Each row comes from the steps of one path. Every step used is in the known rows, and no mark comes twice. Write the path behind each row, first mark first.
In the rows, 128 means zero.
Known rows:
fesiz/kiton/poroz/lise: [135 117 138 101 133 142 105 134 143  97 131 140 130 131 156 140 107 114
 132 147  89 150 113 108 146 141 139 119 126 118 123 131 129 141 132 133
 120 136 109 140 115 132 135 133 123 134]
poroz/lise/rure/rezan/mufaf: [143 151 114 130 126 133 120  81 131 207 127 156 114 123 125 155 143  77
 157 151 140 131 126 110 135 153 141 126 110 123 142 127  83 111 143 121
 141 138 122 128 129 135 157 121 122 123]
rure/rezan/mufaf/kiton: [128 160 116 134 140 130 159 112 116 201 115 143 132 130 132 148 142 168
 120 157 167 118 124 135 138 140 113 125 127 127 136 126 114 124 131 137
 125 135 118 123 126 122 135 131 117 126]
lise/poroz: [128 123 134 125 122 131 124 109 133 158 128 136 131 134 158 143 115  98
 114 149 102 132 117 129 134 125 130 138 123 130 130 124 140 122 137 131
 132 133 113 121 123 103 122 122 124 111]
fesiz/peku/viduzu/kiton/mufaf/rezan: [137 115 133 111 139 137 135 143 143 167 136 143 141 109 137 157 143 178
 120 135 166 160 127 133 125 157 100 151 127 135 118 124 121 144 135 131
  97 133 135 133 123 112 117 142 114 122]
mufaf/kiton/fesiz/peku/viduzu: [129  88 138  98 141 140 147 164 138 162 119 137 137 119 147 135 122 207
 121 140 132 127 126 131 115 151 126 145 152 138 126 121 157 152 126 146
 109 129 116 117 129 112 105 123 124 111]
peku/fesiz/kiton/poroz: [125  94 146 117 133 142 123 140 129 119 133 134 141 135 162 131 104 128
 138 150  94 134 119 128 133 140 114 101 142 113 116 136 165 129 119 140
 109 137 116 141 114 130 105 145 127 125]
poroz/rezan/mufaf/kiton: [137 152 119 106 126 127 175 105 130 185 104 145 134 131 132 145 133 164
 128 147 146 121 146 145 135 139 115 114 118 129 137 122 120 114 135 129
 116 133 104 117 126 101 137 117 120 126]
kiton/mufaf/rezan: [121 131 127  96 125 130 120  89 139 170 125 146 135 136 134 156 151 202
 112 151 156 168 120 138 134 137 105 130 112 130 134 132 105 153 139 120
 113 137 135 145 105 123 127 134 113 122]
lise/poroz/rezan/mufaf/kiton/viduzu: [143 116 121 124 126 131 174 115 150 195 101 145 140 140 144 134 134 131
 103 135 116 136 130 141 134 130 128 118 118 132 134 115 129  96 133 131
 122 124 121 105 137  83 105 105 127 129]
viduzu/kiton: [120 148 134 137 120 134 120 119 116 106 133 135 137 108 147 152 121  96
 125 146 129 128 121 135 143 145 119 137 134 121 122 130 126 127 133 124
 117 135  96 126 119 110 146 135 118 125]
rure/rezan/mufaf: [134 161 118 140 128 135 142  99 125 188 123 152 124 134 135 149 142 165
 133 155 170 139 130 128 135 144 113 126 117 122 132 126 108 126 134 127
 126 141 127 127 129 133 138 137 118 120]
rezan/mufaf/kiton/poroz/lise/rure: [131 106 129  97 134 131 144  98 135 179 118 146 118 114 127 148 117  74
 151 147 109 109 114 108 136 127 150 106 118 130 143 123 113  98 135 125
 157 125 105 129 122 119 132 116 130 139]
lise/rure/rezan/mufaf: [134 148 115 154 113 132 135  83 121 206 128 152 116 126 134 149 137 101
 151 147 150 126 122 122 130 149 126 118 115 120 139 128 100 111 143 123
 139 134 129 133 130 131 140 127 121 119]
poroz/kiton: [124 145 130 130 117 131 121 112 123 145 127 133 136 126 153 146 114 146
 126 167  89 138 129 131 143 137 121 139 136 112 130 131 142 134 128 124
 112 134 104 124 110 114 158 141 117 112]
lise/rure/rezan: [126 133 123 154 102 131 115  84 121 171 131 143 120 131 143 148 136  95
 130 151 115 135 111 124 132 156 132 119 125 121 136 133 101 127 138 131
 134 137 129 131 114 132 149 124 116 114]
peku/viduzu/kiton: [130 128 149 144 126 138 133 138 121 125 129 142 147 107 148 145 119 129
 131 136 125 122 116 130 133 150 113 139 139 127 117 121 139 129 138 132
 107 134 104 116 119 110 135 139 118 110]
fesiz/peku/viduzu/kiton: [136 119 142 130 128 141 134 158 129 136 133 139 138 102 148 149 122 102
 136 131 139 120 132 124 127 152 118 147 143 130 113 119 145 130 134 138
 105 133 113 114 132 108 132 138 121 115]
mufaf/kiton/viduzu: [119 110 134 117 123 137 132 130 132 141 114 140 143 127 145 139 147 166
 104 140 124 135 115 139 135 128 137 116 144 123 130 121 138 133 126 134
 119 126 112 117 114 104 127 116 118 126]
lise/poroz/kiton: [130 132 131 144 121 128 126 117 126 168 132 128 135 130 161 143  99  85
 111 163  73 134 114 126 144 129 123 156 128 118 128 128 149 120 132 127
 123 128 108 120 120 100 136 133 125 108]
viduzu/kiton/poroz/lise/rure: [126 104 138 123 119 135 108 104 131  98 136 138 122 104 144 153 109   4
 145 140  83 128 102 103 141 150 151 122 124 124 127 132 109 105 131 119
 143 132 102 132 112 124 146 124 127 135]
fesiz/peku/viduzu/kiton/poroz: [133  96 147 124 127 144 136 159 145 110 135 136 133 109 156 143 110 104
 129 132 116 129 112 107 127 146 117 133 142 129 110 121 151 128 128 136
 117 135 123 119 125 115 114 142 125 123]
viduzu/kiton/mufaf: [116 140 141 123 126 131 117 110 120 110 133 140 140 110 142 157 131 134
 107 143 138 153 119 129 146 144 107 121 124 123 123 127 115 133 142 120
 116 132 108 131 119 129 134 136 124 138]
lise/rure: [122 120 132 131 101 131 111  87 122 157 129 143 123 122 145 146 126  80
 145 145 105 126 121 127 129 140 140 117 126 121 138 129 123 124 140 123
 138 132 109 128 116 116 147 120 119 114]
rure/rezan/mufaf/kiton/poroz/lise: [136 134 122 100 155 135 156 110 139 180 117 147 120 130 131 147 134 122
 121 159 140 128 108 107 144 135 129 118 120 130 133 127 102 116 127 135
 137 138 120 127 119 138 129 128 126 136]
lise/poroz/kiton/viduzu: [130 107 132 148 119 134 118 128 142 161 126 133 143 133 164 133 114 120
 102 151  68 153 109 124 144 129 134 151 135 114 125 124 150 115 127 126
 118 125 120 112 120  92 121 130 123 114]
peku/fesiz/kiton/poroz/rezan: [135  98 142 112 122 140 141 128 141 119 122 134 139 143 163 126 105 126
 131 146  84 141 130 136 133 157 110  94 133 114 119 137 147 121 120 137
  91 142 123 137 111 124 109 135 125 122]
rezan/mufaf/kiton/fesiz: [118 133 124 103 148 133 156 122 122 167 113 143 133 123 131 141 119 209
 127 155 160 123 123 141 129 137 123 127 135 132 139 125 135 132 132 126
 126 128 103 127 131 117 111 122 126 126]
lise/poroz/rezan: [140 125 130 125 107 128 140  92 145 156 118 138 129 142 160 143 118  90
 108 143  91 142 128 135 135 138 125 132 114 130 130 125 123 120 138 130
 116 137 119 117 124  98 130 110 124 110]

Which path is each row?
[126 116 131 104 147 136 119 123 129 172 136 139 149 133 143 144 137 197
 132 156 144 161 126 152 132 154  92 117 126 116 126 139 137 143 129 130
  88 136 132 152 107 130 106 145 114 120]  peku/fesiz/kiton/mufaf/rezan
[125 126 114  96 147 135 155 139 130 179 119 140 124 121 132 144 129 180
 132 149 174 127 138 136 122 138 129 140 136 138 135 123 142 133 124 132
 124 125 111 125 144 111 115 123 130 130]  rezan/mufaf/kiton/fesiz/peku
[116 120 140 129 120 137 126 127 128  84 132 134 133 114 153 146 108  90
 116 144 111 134 105 118 142 137 122 121 134 124 118 132 132 123 126 125
 128 135 108 133 112 115 124 138 124 131]  viduzu/kiton/poroz
[112 113 130 104 138 132 138 126 123 131 113 134 136 126 143 139 121 198
 111 154 131 132 113 142 131 144 125 132 144 131 134 131 136 150 127 133
 117 131 103 127 117 115 118 116 123 120]  mufaf/kiton/fesiz
[125 132 120 123 143 133 167 116 132 179 116 140 125 135 139 145 126 155
 113 158 148 124 109 120 138 133 118 113 126 128 131 129 119 118 130 136
 137 134 130 131 123 131 115 134 123 133]  rure/rezan/mufaf/kiton/poroz
[123 138 124 112 127 127 123  97 134 174 128 138 140 132 140 153 135 213
 111 166 116 169 118 136 141 145  96 146 118 119 135 137 117 153 130 117
 104 136 132 142 104 118 140 145 111 119]  poroz/kiton/mufaf/rezan
[142 134 125 116 122 138 156 122 146 133 117 145 129 143 154 135 105 157
 140 141 114 151 138 124 139 149 115  98 113 119 124 129 124 118 139 124
 110 135 123 135 136 117 119 134 123 136]  fesiz/kiton/poroz/rezan/mufaf
[134 108 129  97 153 140 170 162 137 199 115 145 137 115 132 136 124 223
 143 141 169 122 137 130 115 145 121 139 143 139 131 115 153 137 129 139
 115 126 118 115 143 112 105 129 126 118]  rezan/mufaf/kiton/fesiz/peku/viduzu
[126 124 140 125 137 141 122 137 113 145 133 136 144 128 158 137 117 132
 146 150 116 128 137 145 131 145 108 113 142 111 122 134 159 130 127 139
  97 136 107 134 116 123 124 142 120 115]  peku/fesiz/kiton
[138 109 124 141 122 139 102 110 137 135 134 140 119 132 153 141 113  57
 134 148  82 149 101  99 144 165 145 114 125 114 126 138 104 128 135 135
 131 135 129 145 116 145 139 126 122 131]  fesiz/kiton/poroz/lise/rure/rezan
[129 121 135 122 112 135 143 113 144  81 121 136 129 124 154 144 111 100
 109 142  94 145 116 125 143 154 120 115 123 124 121 132 114 117 127 124
 111 141 114 128 116 112 130 127 125 130]  viduzu/kiton/poroz/rezan
[125 130 125 116 135 137 147 128 132 176 109 150 142 127 132 140 146 188
 124 140 159 131 129 138 132 123 130 112 132 125 133 117 133 114 131 127
 127 125 114 115 128 100 121 125 119 133]  rezan/mufaf/kiton/viduzu
[137 118 141 111 120 141 131 142 143 169 128 146 131 121 148 143 135 139
 140 134 140 128 138 123 119 141 127 138 137 130 121 117 150 144 133 140
 110 136 122 112 126 115 134 132 117 105]  fesiz/peku/viduzu
[140 138 120 119 133 125 184 104 134 205 106 139 135 134 146 144 119 119
 117 145 122 115 133 140 137 131 114 129 114 135 136 119 126 100 139 133
 125 127 109 112 137  88 117 111 126 124]  lise/poroz/rezan/mufaf/kiton
[142 120 119 123 124 136 129  84 144 181 130 155 106 128 133 148 129  56
 150 152 119 140 111  93 134 147 145 111 109 124 137 129  88 106 137 123
 151 139 132 136 123 142 138 124 128 132]  kiton/poroz/lise/rure/rezan/mufaf
[130 128 131  80 152 134 152 113 142 159 115 146 124 124 130 148 124 122
 135 151 128 118 119 111 141 119 140 117 121 132 134 123 123 112 129 128
 142 133 103 124 118 122 129 123 128 140]  rezan/mufaf/kiton/poroz/lise
[125 109 146 136 135 142 130 145 127 111 129 141 147 105 144 136 107 186
 128 138 120 137 110 134 127 165 114 144 147 131 118 127 137 143 134 129
 103 133 107 121 123 113 113 133 126 111]  peku/viduzu/kiton/fesiz
[137 136 122 132 113 133  99  81 130 176 132 148 115 126 137 154 140  59
 137 152 117 139 114 111 135 160 145 133 120 122 139 131  86 124 137 129
 133 141 121 128 113 139 162 113 119 115]  poroz/lise/rure/rezan
[126 124 140 106 138 138 114 117 140  83 133 139 128 110 147 151 113  64
 124 147 104 139 104 108 147 143 136 130 126 127 121 132 114 119 124 124
 128 139  98 127 110 124 140 131 126 134]  viduzu/kiton/poroz/lise
[123 108 135  99 116 130 160 108 144 122 108 134 130 139 149 139 117 136
 101 146  95 132 116 130 138 139 123 102 127 129 130 131 123 127 127 134
 118 137 115 126 107 112 123 116 123 126]  mufaf/kiton/poroz/rezan
[132 117 145 118 132 139 132 151 137 137 138 144 142 101 144 152 134 137
 121 128 142 145 129 120 131 150 107 138 133 131 116 117 131 140 139 133
 103 129 123 119 131 124 123 138 122 128]  fesiz/peku/viduzu/kiton/mufaf
[136 139 129 123 123 135 163 107 142 118 119 145 127 122 142 146 112 112
 132 143 126 138 128 121 141 151 114 110 116 123 123 127 111 101 131 117
 119 139 113 127 128 110 126 136 128 136]  viduzu/kiton/poroz/rezan/mufaf
[133  93 137 104 130 144 126 151 147 150 126 147 130 123 147 135 123 189
 133 138 135 148 131 123 112 156 128 147 144 135 124 122 148 156 129 137
 106 135 125 118 133 123 116 129 127 103]  kiton/fesiz/peku/viduzu
[131 115 128 146 123 136 111 101 131 123 139 140 118 113 143 151 119   8
 126 148  95 135  90  97 145 164 139 125 127 122 126 137  91 108 130 127
 139 138 120 134 113 135 145 125 126 132]  viduzu/kiton/poroz/lise/rure/rezan
[124 151 125 110 137 130 155 115 118 182 112 145 134 121 136 148 133 158
 134 151 160 110 135 140 136 125 122 120 127 128 137 121 136 118 136 130
 132 129 101 121 126 110 132 128 119 127]  rezan/mufaf/kiton
[137 134 129 100 115 134 158  96 157 146 112 151 122 141 141 140 122 148
 131 144 122 147 135 118 133 137 121 100 107 124 132 125 115 114 129 120
 122 141 126 129 124 118 126 128 128 129]  kiton/poroz/rezan/mufaf
[136 100 134 120 130 141 133 157 142 161 128 136 135 122 152 133 105 207
 133 157 102 146 129 123 123 159 117 162 150 123 124 126 159 153 123 134
  97 132 123 116 127 117 126 137 124 100]  poroz/kiton/fesiz/peku/viduzu
[131 118 133 135 119 144 105 144 135 110 126 143 146 133 160 133 129 172
 121 135 117 162 123 134 137 145 130 114 141 112 120 125 139 144 132 130
 105 129 118 130 125 110 128 131 113 128]  fesiz/kiton/viduzu
[128 100 126 118 131 132 127 101 136 163 124 137 116 127 138 147 129  51
 118 152  90 122  91 102 140 147 148 113 128 128 136 134  97 118 128 138
 145 134 124 132 106 134 137 113 122 130]  mufaf/kiton/poroz/lise/rure/rezan
[123 118 110 143 137 129 152 103 116 207 119 142 124 123 126 141 128 153
 133 156 144 120 111 132 127 160 127 125 131 128 146 131 108 123 135 129
 138 127 124 132 135 125 118 117 125 123]  lise/rure/rezan/mufaf/kiton/fesiz
[114 109 137 105 130 132 143 120 132 125 119 132 132 131 149 142 116 130
 109 150 107 118 106 122 137 120 133 109 137 126 131 129 141 131 127 137
 134 133 111 129 106 114 119 125 122 128]  mufaf/kiton/poroz
[133 114 135 104 101 134 139  95 156 110 114 141 122 145 154 139 119 137
 112 147  92 150 124 122 135 143 126 104 117 126 128 131 118 129 128 127
 116 144 124 128 111 119 130 123 123 121]  kiton/poroz/rezan
[125 117 119 140 130 130 160  99 125 193 120 139 119 129 134 143 122  98
 130 150 129 117 101 113 135 140 127 103 123 124 138 129 113 108 136 132
 154 128 128 134 123 127 116 126 124 136]  lise/rure/rezan/mufaf/kiton/poroz
[133 104 126 121 115 135 107  85 146 149 132 145 110 132 141 148 128  50
 132 153  88 143  96  94 137 153 150 118 119 122 134 134  92 123 131 131
 143 141 133 135 109 145 142 118 123 123]  kiton/poroz/lise/rure/rezan
[138 124 110  88 140 133 173 132 145 183 107 142 124 129 130 142 128 195
 129 146 165 135 153 143 122 156 121 134 126 138 136 124 123 126 123 131
 109 132 117 122 146 107 117 110 128 129]  poroz/rezan/mufaf/kiton/fesiz/peku
